Known rows, with every way that one mark hangs from another
sunu[koni[fozi tafuv[komib]]]: [-2.27 -0.64  0.29 -0.51 -1.11  1.01 -2.60 -1.32  1.47 -1.54  1.41  2.26
 -0.07  0.69 -4.78 -0.40  1.19 -0.50  0.11  3.70]
dibu[koni[tafuv[komib]]]: [ 3.03  0.73  1.20  0.39 -0.64 -2.86 -0.88  0.89  0.22  0.91  1.57  0.48
  0.80  1.32 -0.48  0.78  3.24 -1.03  0.11  1.81]
tafuv[komib[pulol] koni[fozi susiv[peka]]]: [-2.17 -1.59  3.63 -1.39 -2.05 -0.61  1.65  2.28 -2.06  2.37 -0.50 -0.15
 -2.23 -2.15  2.98  3.51  0.99 -0.30 -6.00  0.40]
tafuv[komib[pulol] koni[fozi susiv]]: [-2.57 -1.98  2.72 -1.53 -2.82  0.75  2.82  0.61 -1.39 -0.85  0.76 -1.09
 -2.95 -2.04  4.99  3.12 -0.45  0.43 -4.93  1.69]
komib[pulol]: [-2.19 -0.26  4.05 -0.85 -2.00  2.12 -0.32  2.04 -0.69  0.71 -2.43  1.39
 -0.30  0.84  1.73  1.68 -0.33 -0.44 -1.10 -3.34]
damuk[peka[susiv]]: [ 0.90  0.25 -3.55 -0.22 -0.61  1.03  0.72  3.97 -0.49 -0.43  0.31  1.83
 -3.28 -2.56  0.57  1.77  1.01 -3.15  1.08 -1.62]
damuk[peka]: [ 0.44  1.13 -1.06 -0.41 -1.02  0.79  0.02  3.08  0.09 -0.51 -0.57 -0.04
 -5.34  1.34 -1.26  1.87  0.38 -3.53  1.08 -3.30]
dibu[koni[susiv[peka] tafuv]]: [ 5.20  1.09 -1.34  1.39  4.75 -2.94 -0.59  0.60 -0.47  4.09 -0.97 -1.60
  3.86  1.44 -0.32 -1.74 -0.49 -0.56  1.99 -0.56]
tufu[pulol]: [-0.96  1.77 -0.65  0.50 -1.71  3.95 -2.15  2.87 -1.85 -2.80  0.88 -0.05
 -2.98  1.54 -0.39  0.02  0.33  0.09  0.93 -2.54]
sunu[koni[tafuv]]: [-1.30  1.16 -1.96  1.28 -0.82 -0.18 -2.40  0.59  0.38 -1.32  1.32  1.84
  1.26  0.76 -4.45 -1.95  2.42  2.45  2.24 -0.25]
koni[susiv tafuv[komib]]: [ 1.94 -0.24 -1.27  0.24 -0.36 -1.80  2.98 -1.18  1.14 -2.64  0.43 -0.43
  0.04 -0.27  2.39  0.75 -0.13  0.29  2.07 -0.45]
tafuv[koni]: [-0.65  2.66 -0.05  1.70 -2.72  0.28 -0.09  3.99 -1.83 -1.91  3.68  1.96
 -4.86 -0.74 -0.24  2.27  4.14  2.27 -1.16 -2.03]
koni[fozi tafuv[komib]]: [ 0.47 -1.26  2.56 -1.54  0.10  1.41 -0.15 -1.59  1.70 -2.12 -0.03  2.43
 -1.40  1.27 -2.22  2.37 -0.93 -3.90  0.26  3.98]
sunu[koni[susiv]]: [-1.88  1.88 -3.41  2.04  0.20  1.40 -1.27  0.07  0.56 -1.07  1.61 -0.52
 -0.13 -0.14 -0.62 -2.87 -0.11  3.22  2.84 -3.79]
tafuv[komib koni[susiv]]: [-0.56  1.62 -1.14  1.43 -4.01 -1.87  2.88  2.63 -1.10 -2.68  4.33 -0.22
 -5.05 -2.52  3.75  2.65  4.08  2.98 -1.97 -2.03]
dibu[koni[susiv]]: [ 3.24  1.87 -1.26  1.67  3.02  0.18 -0.39  0.18  0.14  1.44  0.88 -2.26
  0.40  1.27  2.62 -1.63 -1.61  0.04  2.46 -2.23]
sunu[koni[susiv tafuv]]: [-0.26  0.72 -4.22  1.60  1.25 -0.48 -0.32 -1.19  0.63 -1.64  0.89 -0.71
  2.42  0.10 -1.40 -3.34 -0.48  3.44  3.46 -0.90]
sunu[koni[fozi susiv[peka] tafuv]]: [-0.08 -0.27 -2.26  0.39  4.35  0.86 -2.23 -1.73  0.71  1.60 -1.17  0.08
  2.91  0.79 -4.63 -2.86 -2.56 -0.09  2.00  1.22]
sunu[koni]: [-2.96  2.32 -1.05  1.72 -1.87  1.70 -3.46  1.77  0.36 -0.81  2.04  2.10
 -1.23  0.50 -3.59 -1.43  2.72  2.44  1.52 -3.26]
sunu[komib]: [ 0.27  4.62  0.56  1.77 -1.84  3.33 -3.36 -0.14 -1.22  0.21 -0.16  0.14
 -2.09  0.99 -0.73 -2.68  1.72  0.98  1.01 -4.96]
dibu[koni[susiv[peka] tafuv[komib]]]: [ 4.45  0.66 -0.23  0.82  2.01 -4.48  0.10  0.82 -0.14  3.77 -0.12 -1.21
  2.73  0.56  0.51 -0.31  1.87 -0.78  0.18 -0.11]

Rows
[-2.64 -2.83  0.20 -1.61  0.03  0.68  0.13 -2.90  0.81 -0.50 -1.27 -1.05
  2.92 -0.30  0.22 -1.46 -2.49  0.64 -0.68  3.31] | sunu[koni[fozi susiv tafuv[komib[pulol]]]]
[-1.23 -1.05 -2.06 -0.27  0.95  0.72 -0.41 -3.04  1.68 -1.95  1.02 -0.35
  1.04 -0.02 -1.82 -1.76 -1.73  0.48  1.34  3.12] | sunu[koni[fozi susiv tafuv[komib]]]
[-0.34  0.62  0.95  0.18 -0.91 -0.60  0.96  2.03 -0.95  0.61  2.21  0.67
 -4.32 -1.89  0.54  3.04  2.03 -0.52 -3.48  0.11] | tafuv[komib koni[fozi susiv[peka]]]
[ 0.52 -3.33  3.37 -2.58  2.14 -0.43  1.53 -1.61  0.37  2.61 -4.34 -0.20
  2.77  0.10  0.99  1.63 -3.42 -3.37 -1.91  2.23] | koni[fozi susiv[peka] tafuv[komib[pulol]]]
[-3.58 -1.52  5.02 -1.90 -4.78  1.07  0.69  2.34 -1.63 -0.57  1.20  1.61
 -4.04 -1.44  1.97  4.51  2.45 -0.59 -6.24  2.28] | tafuv[komib[pulol] koni[fozi]]
[ 2.97 -0.84 -0.15 -0.52  5.98  1.18  0.13 -1.96  0.88  1.44 -2.91  0.14
  1.95  1.43 -2.13 -0.40 -5.18 -3.41  2.30  1.38] | koni[fozi susiv[peka] tafuv]
[-1.03  4.77 -3.03  2.94 -0.15  1.20 -4.66 -0.33 -1.69  3.59 -0.44 -1.85
  1.42 -0.37 -2.43 -6.36  2.25  4.32  0.91 -6.46] | sunu[komib koni[susiv[peka]]]
[ 2.46 -1.26 -1.13 -0.58  5.30  2.74  1.49 -3.81  1.59 -2.11 -1.48 -0.75
  0.96  1.62  0.17 -0.79 -6.79 -2.63  3.56  2.73] | koni[fozi susiv tafuv]
[ 3.01 -1.14  1.96 -0.55  1.15 -4.47  0.63  0.93 -0.95  5.23 -2.33 -1.82
  4.58  0.23  2.44  0.05  1.03 -0.52 -1.79  0.21] | dibu[koni[susiv[peka] tafuv[komib[pulol]]]]
[-2.09  0.75 -0.94  0.69 -3.39 -1.59 -1.77  0.82  0.74 -1.69  2.15  2.29
  0.19 -0.05 -3.56 -0.48  4.79  2.33  0.51  0.28] | sunu[koni[tafuv[komib]]]
[-0.81 -0.79 -1.12 -0.14  1.66 -0.65 -1.60 -1.48  1.14  1.23 -0.27  0.48
  2.00 -0.10 -3.83 -1.41 -0.28 -0.25  0.31  1.82] | sunu[koni[fozi susiv[peka] tafuv[komib]]]
[ 0.11  3.29 -4.81  2.39  0.16  0.68 -2.50 -3.16 -1.08 -0.24  0.20 -2.90
  3.07 -0.05 -1.20 -7.17  0.48  5.15  2.64 -2.19] | sunu[komib koni[susiv tafuv]]
[ 0.20  0.74 -1.24  0.79  1.59  2.63  1.26  0.15 -0.80 -2.20  2.41 -0.64
 -3.96 -0.68  1.58  0.92 -2.43  0.35 -0.23  0.72] | tafuv[koni[fozi susiv]]
[ 0.28 -2.18  1.19 -1.24 -1.42 -1.84  3.61 -1.01  0.28 -0.99 -2.00 -1.16
  2.04 -0.64  4.60  1.16 -1.03  0.57 -0.28 -0.24] | koni[susiv tafuv[komib[pulol]]]
[ 0.82 -1.84  1.98 -1.07 -0.66 -3.32  2.38  0.74 -0.43  2.52 -3.40 -0.25
  2.96 -0.74  2.19  1.49  0.61 -0.27 -1.46 -1.57] | koni[susiv[peka] tafuv[komib[pulol]]]
[ 0.06 -3.72  2.40 -2.64  1.25  1.10  2.82 -3.39  1.09 -0.94 -2.97 -1.14
  1.83  0.27  3.21  1.27 -5.07 -2.64 -0.74  3.62] | koni[fozi susiv tafuv[komib[pulol]]]
[-3.76 -2.43  2.46 -1.91 -1.92  0.95 -1.96 -1.19  0.55 -0.17 -0.75  1.57
  1.88  0.36 -2.76  0.00  0.43 -0.34 -2.02  3.94] | sunu[koni[fozi tafuv[komib[pulol]]]]
[ 1.66 -1.73  0.04 -1.15  2.32  1.03  2.16 -3.60  1.96 -2.50 -0.50 -0.43
 -0.14  0.54  1.10  0.82 -4.19 -2.93  1.58  3.38] | koni[fozi susiv tafuv[komib]]
[-0.76  0.30  0.09  0.13 -1.67  0.69  2.09  0.44 -0.33 -2.63  3.45 -0.20
 -5.18 -1.79  2.63  2.74  0.54  0.23 -2.37  1.40] | tafuv[komib koni[fozi susiv]]
[ 2.43  0.20 -0.39  0.36  0.44 -3.32  1.72  0.62  0.57  1.02 -0.95  0.47
  0.96 -0.48  0.10  1.07  1.36 -0.52  0.78 -1.83] | koni[susiv[peka] tafuv[komib]]
[-0.82 -1.58  3.67 -1.58 -3.56 -1.51  1.26  0.87 -0.06 -0.65 -1.53  1.69
  0.81  0.17  1.14  2.70  2.12 -0.59 -1.61  0.41] | koni[tafuv[komib[pulol]]]
[ 2.94  0.48  0.03  0.32  5.31  2.86 -1.14 -1.90  0.88  1.53  0.05 -2.16
  0.28  2.02  1.42 -1.61 -5.22 -2.78  1.93  1.17] | dibu[koni[fozi susiv]]
[-2.02 -1.11 -0.25 -0.20 -1.64 -3.24 -0.24  0.81 -0.44  2.69 -1.57 -0.17
  3.92 -1.15 -0.76 -1.16  2.53  2.70 -1.33 -1.37] | sunu[koni[susiv[peka] tafuv[komib[pulol]]]]
